Known rows, with every way that one mark hangs from another
z968(z869): | -.05 |  .06 |  .16 |  .02 | -.14 |  .12 |  .03 |  .02 |  .22 | -.03 | -.09 | -.17 |  .02 | -.12 |  .09 | -.01 |  .39 |  .05 |  .22 | -.07 |
z568(z205(z633 z674) z706(z869)): |  .36 | -.03 |  .01 | -.43 |  .42 | -.08 |  .02 | -.08 | -.62 |  .19 |  .03 | -.04 | -.06 |  .11 |  .07 | -.49 | -.52 |  .02 |  .24 |  .32 |
z564(z633(z205(z568 z674))): |  .16 |  .02 | -.23 |  .25 |  .15 | -.09 |  .64 |  .16 | -.40 | -.09 |  .15 |  .22 | -.03 | -.05 |  .03 | -.42 | -.48 | -.14 | -.16 | -.30 |
z564(z633(z205(z568(z706(z869)) z674))): |  .31 | -.15 | -.21 |  .05 |  .24 | -.16 |  .61 |  .06 | -.38 |  .00 |  .12 |  .34 | -.04 | -.05 |  .04 | -.49 | -.62 | -.13 |  .11 | -.25 |
z564(z633(z205(z568(z706) z674))): |  .29 | -.05 | -.27 |  .15 |  .26 | -.12 |  .60 |  .14 | -.34 | -.07 |  .13 |  .26 | -.04 | -.02 |  .07 | -.54 | -.51 | -.14 | -.04 | -.28 |
z564(z633(z205(z568(z706(z869(z968))) z674))): |  .29 | -.07 | -.19 |  .01 |  .24 | -.17 |  .62 | -.05 | -.35 |  .04 | -.01 |  .30 | -.05 | -.07 | -.03 | -.50 | -.53 | -.08 |  .15 | -.31 |
z568(z706): |  .26 | -.14 | -.08 | -.18 |  .21 | -.07 | -.09 | -.06 |  .11 |  .05 | -.03 |  .07 | -.03 |  .04 |  .07 | -.22 | -.03 |  .02 |  .25 |  .02 |
z564(z633(z205(z568(z706)))): |  .26 | -.13 | -.17 |  .12 |  .20 | -.10 |  .40 |  .05 | -.12 | -.07 |  .10 |  .38 |  .00 | -.04 |  .13 | -.29 | -.41 | -.08 |  .05 | -.28 |
z568(z706(z674(z205) z869(z968))): |  .22 | -.26 |  .06 | -.48 |  .23 | -.09 |  .09 | -.20 | -.25 |  .31 | -.41 |  .36 | -.04 |  .08 | -.12 | -.02 | -.21 |  .12 |  .73 |  .16 |
z674(z205(z568(z706(z869)) z633)): |  .38 | -.08 | -.07 | -.32 |  .38 |  .01 |  .23 | -.01 | -.41 |  .06 | -.16 |  .41 | -.12 | -.08 |  .12 | -.02 | -.03 | -.13 |  .68 |  .19 |
z674(z205(z568(z706(z869)))): |  .30 | -.30 | -.07 | -.32 |  .26 | -.03 |  .02 | -.06 | -.18 |  .06 | -.12 |  .44 | -.16 | -.05 |  .04 | -.04 | -.05 | -.09 |  .77 |  .20 |
z706(z568 z674(z205(z633))): |  .08 | -.05 | -.10 | -.21 |  .10 |  .01 |  .47 |  .12 | -.74 |  .17 | -.34 |  .33 |  .03 |  .22 | -.22 |  .24 | -.29 | -.04 |  .39 |  .37 |
z633(z205(z568(z706(z674 z869)))): |  .38 | -.30 | -.07 | -.36 |  .15 | -.18 |  .29 |  .06 | -.35 |  .20 | -.03 |  .18 | -.09 |  .10 | -.04 | -.25 | -.42 |  .03 |  .33 |  .03 |
z205(z568(z706(z869)) z633 z674): |  .68 |  .11 | -.23 | -.36 |  .52 | -.06 |  .57 |  .02 | -.48 |  .11 | -.06 | -.12 | -.19 |  .00 |  .05 | -.61 | -.25 | -.15 |  .24 |  .02 |
z633(z205): | -.05 | -.07 | -.02 |  .03 | -.09 | -.15 |  .22 |  .15 | -.39 |  .02 |  .14 |  .10 |  .05 | -.01 | -.04 | -.07 | -.22 |  .02 | -.04 | -.01 |
z706(z568(z205(z633)) z674 z869(z968)): |  .11 | -.09 |  .16 | -.60 |  .09 | -.05 |  .23 | -.31 | -.64 |  .42 | -.46 |  .10 |  .03 |  .28 | -.36 |  .15 | -.59 |  .17 |  .42 |  .42 |
z674(z205(z568(z706(z869(z968))) z633)): |  .35 |  .00 | -.04 | -.36 |  .39 |  .01 |  .24 | -.13 | -.41 |  .09 | -.28 |  .38 | -.13 | -.10 |  .05 | -.03 |  .05 | -.07 |  .71 |  .14 |
z674(z205(z568)): |  .11 | -.10 | -.07 | -.10 |  .15 |  .05 |  .07 |  .04 | -.24 | -.03 | -.09 |  .30 | -.15 | -.05 |  .02 |  .05 |  .09 | -.11 |  .46 |  .16 |

Rows
|  .33 | -.32 |  .03 | -.44 |  .20 | -.09 |  .03 | -.08 | -.08 |  .27 | -.21 |  .18 | -.02 |  .15 | -.02 | -.11 | -.36 |  .10 |  .46 |  .12 | : z568(z706(z674 z869))
|  .23 | -.09 | -.08 | -.27 |  .34 | -.06 | -.17 | -.03 | -.34 |  .10 |  .07 | -.14 | -.11 |  .19 |  .04 | -.59 | -.36 |  .05 |  .06 |  .28 | : z568(z205(z674) z706)
|  .06 | -.13 |  .06 | -.47 |  .06 | -.06 |  .53 | -.21 | -.78 |  .35 | -.57 |  .42 |  .03 |  .13 | -.40 |  .33 | -.38 |  .06 |  .74 |  .35 | : z706(z568 z674(z205(z633)) z869(z968))
|  .07 |  .28 |  .00 | -.09 |  .25 |  .05 |  .09 |  .08 | -.69 |  .05 |  .09 | -.23 | -.04 |  .12 |  .04 | -.34 | -.30 | -.01 | -.26 |  .26 | : z568(z205(z633 z674))
|  .20 |  .11 | -.08 | -.10 |  .27 |  .09 |  .27 |  .09 | -.48 | -.03 | -.12 |  .28 | -.11 | -.08 |  .10 |  .09 |  .11 | -.15 |  .37 |  .14 | : z674(z205(z568 z633))
| -.02 |  .04 | -.18 |  .34 |  .06 | -.11 |  .61 |  .19 | -.47 | -.09 |  .18 |  .25 |  .07 | -.06 |  .01 | -.33 | -.50 | -.11 | -.24 | -.27 | : z564(z633(z205(z674)))
|  .10 | -.01 |  .05 | -.42 |  .11 | -.11 |  .30 | -.33 | -.69 |  .25 | -.23 |  .00 | -.02 |  .12 | -.35 | -.16 | -.49 |  .04 |  .37 |  .36 | : z706(z568(z205(z633 z674)) z869(z968))
|  .27 | -.24 |  .02 | -.43 |  .30 | -.12 | -.16 | -.13 | -.39 |  .21 |  .05 | -.01 | -.10 |  .15 | -.01 | -.51 | -.53 |  .05 |  .32 |  .33 | : z568(z205(z674) z706(z869))
|  .27 | -.12 |  .05 | -.48 |  .30 | -.06 |  .21 | -.17 | -.39 |  .30 | -.43 |  .34 | -.02 |  .06 | -.07 |  .00 | -.20 |  .10 |  .68 |  .15 | : z568(z706(z674(z205(z633)) z869(z968)))
|  .45 |  .36 | -.24 | -.09 |  .38 |  .04 |  .63 |  .14 | -.53 |  .00 | -.02 | -.28 | -.18 |  .00 |  .02 | -.49 | -.09 | -.18 | -.17 | -.04 | : z205(z568 z633 z674)
|  .39 | -.21 | -.20 | -.25 |  .20 | -.24 |  .46 |  .10 | -.54 |  .11 |  .11 |  .02 | -.14 |  .03 | -.08 | -.59 | -.43 | -.07 |  .23 |  .00 | : z633(z205(z568(z706(z869)) z674))
|  .37 | -.12 | -.16 | -.29 |  .21 | -.24 |  .49 | -.02 | -.52 |  .15 | -.01 |  .00 | -.15 |  .00 | -.15 | -.59 | -.36 | -.01 |  .27 | -.06 | : z633(z205(z568(z706(z869(z968))) z674))
|  .32 | -.12 |  .13 | -.48 |  .35 | -.04 | -.23 | -.17 | -.34 |  .19 | -.02 |  .12 | -.01 |  .09 |  .15 | -.18 | -.40 |  .07 |  .36 |  .33 | : z568(z205(z633) z706(z869))
|  .55 | -.29 | -.07 | -.50 |  .30 | -.04 |  .08 | -.11 |  .05 |  .22 | -.21 |  .09 | -.17 |  .14 |  .01 | -.22 | -.26 |  .02 |  .48 |  .06 | : z205(z568(z706(z674 z869)))
|  .36 | -.12 |  .13 | -.58 |  .37 | -.01 | -.12 | -.09 | -.48 |  .33 | -.17 |  .10 | -.01 |  .23 |  .10 | -.13 | -.56 |  .15 |  .33 |  .38 | : z568(z205(z633) z706(z674 z869))
|  .52 | -.20 | -.04 | -.54 |  .31 | -.04 |  .11 | -.23 |  .08 |  .26 | -.34 |  .05 | -.18 |  .11 | -.07 | -.23 | -.17 |  .08 |  .51 |  .00 | : z205(z568(z706(z674 z869(z968))))
|  .04 | -.09 |  .17 | -.39 | -.01 | -.04 |  .18 | -.23 | -.20 |  .35 | -.43 |  .08 |  .00 |  .08 | -.24 |  .13 | -.27 |  .18 |  .32 |  .04 | : z706(z674 z869(z968))
|  .28 | -.13 | -.17 |  .05 |  .22 | -.07 |  .44 |  .11 | -.21 |  .01 |  .00 |  .37 |  .00 |  .05 |  .10 | -.27 | -.51 | -.04 |  .03 | -.25 | : z564(z633(z205(z568(z706(z674)))))
|  .27 | -.16 | -.08 | -.09 |  .20 | -.12 |  .51 | -.08 | -.22 |  .12 | -.14 |  .41 |  .00 |  .00 |  .00 | -.24 | -.53 |  .02 |  .23 | -.27 | : z564(z633(z205(z568(z706(z674 z869(z968))))))
|  .26 | -.35 |  .14 | -.58 |  .26 | -.05 | -.33 | -.15 | -.24 |  .33 | -.14 |  .13 | -.04 |  .27 |  .02 | -.17 | -.56 |  .18 |  .43 |  .39 | : z568(z205 z706(z674 z869))
|  .13 | -.37 |  .02 | -.41 | -.07 | -.10 |  .31 | -.11 | -.35 |  .32 | -.29 |  .21 |  .03 |  .24 | -.34 |  .19 | -.57 |  .05 |  .49 |  .31 | : z706(z568 z674 z869)
|  .29 |  .04 |  .03 | -.32 |  .39 |  .02 | -.24 | -.07 | -.30 |  .09 |  .01 |  .00 | -.02 |  .14 |  .20 | -.27 | -.23 |  .07 |  .10 |  .28 | : z568(z205(z633) z706)
|  .13 | -.02 |  .00 | -.34 |  .13 |  .04 |  .18 |  .01 | -.62 |  .24 | -.23 |  .01 |  .03 |  .37 | -.19 |  .07 | -.49 |  .08 |  .08 |  .44 | : z706(z568(z205(z633)) z674)
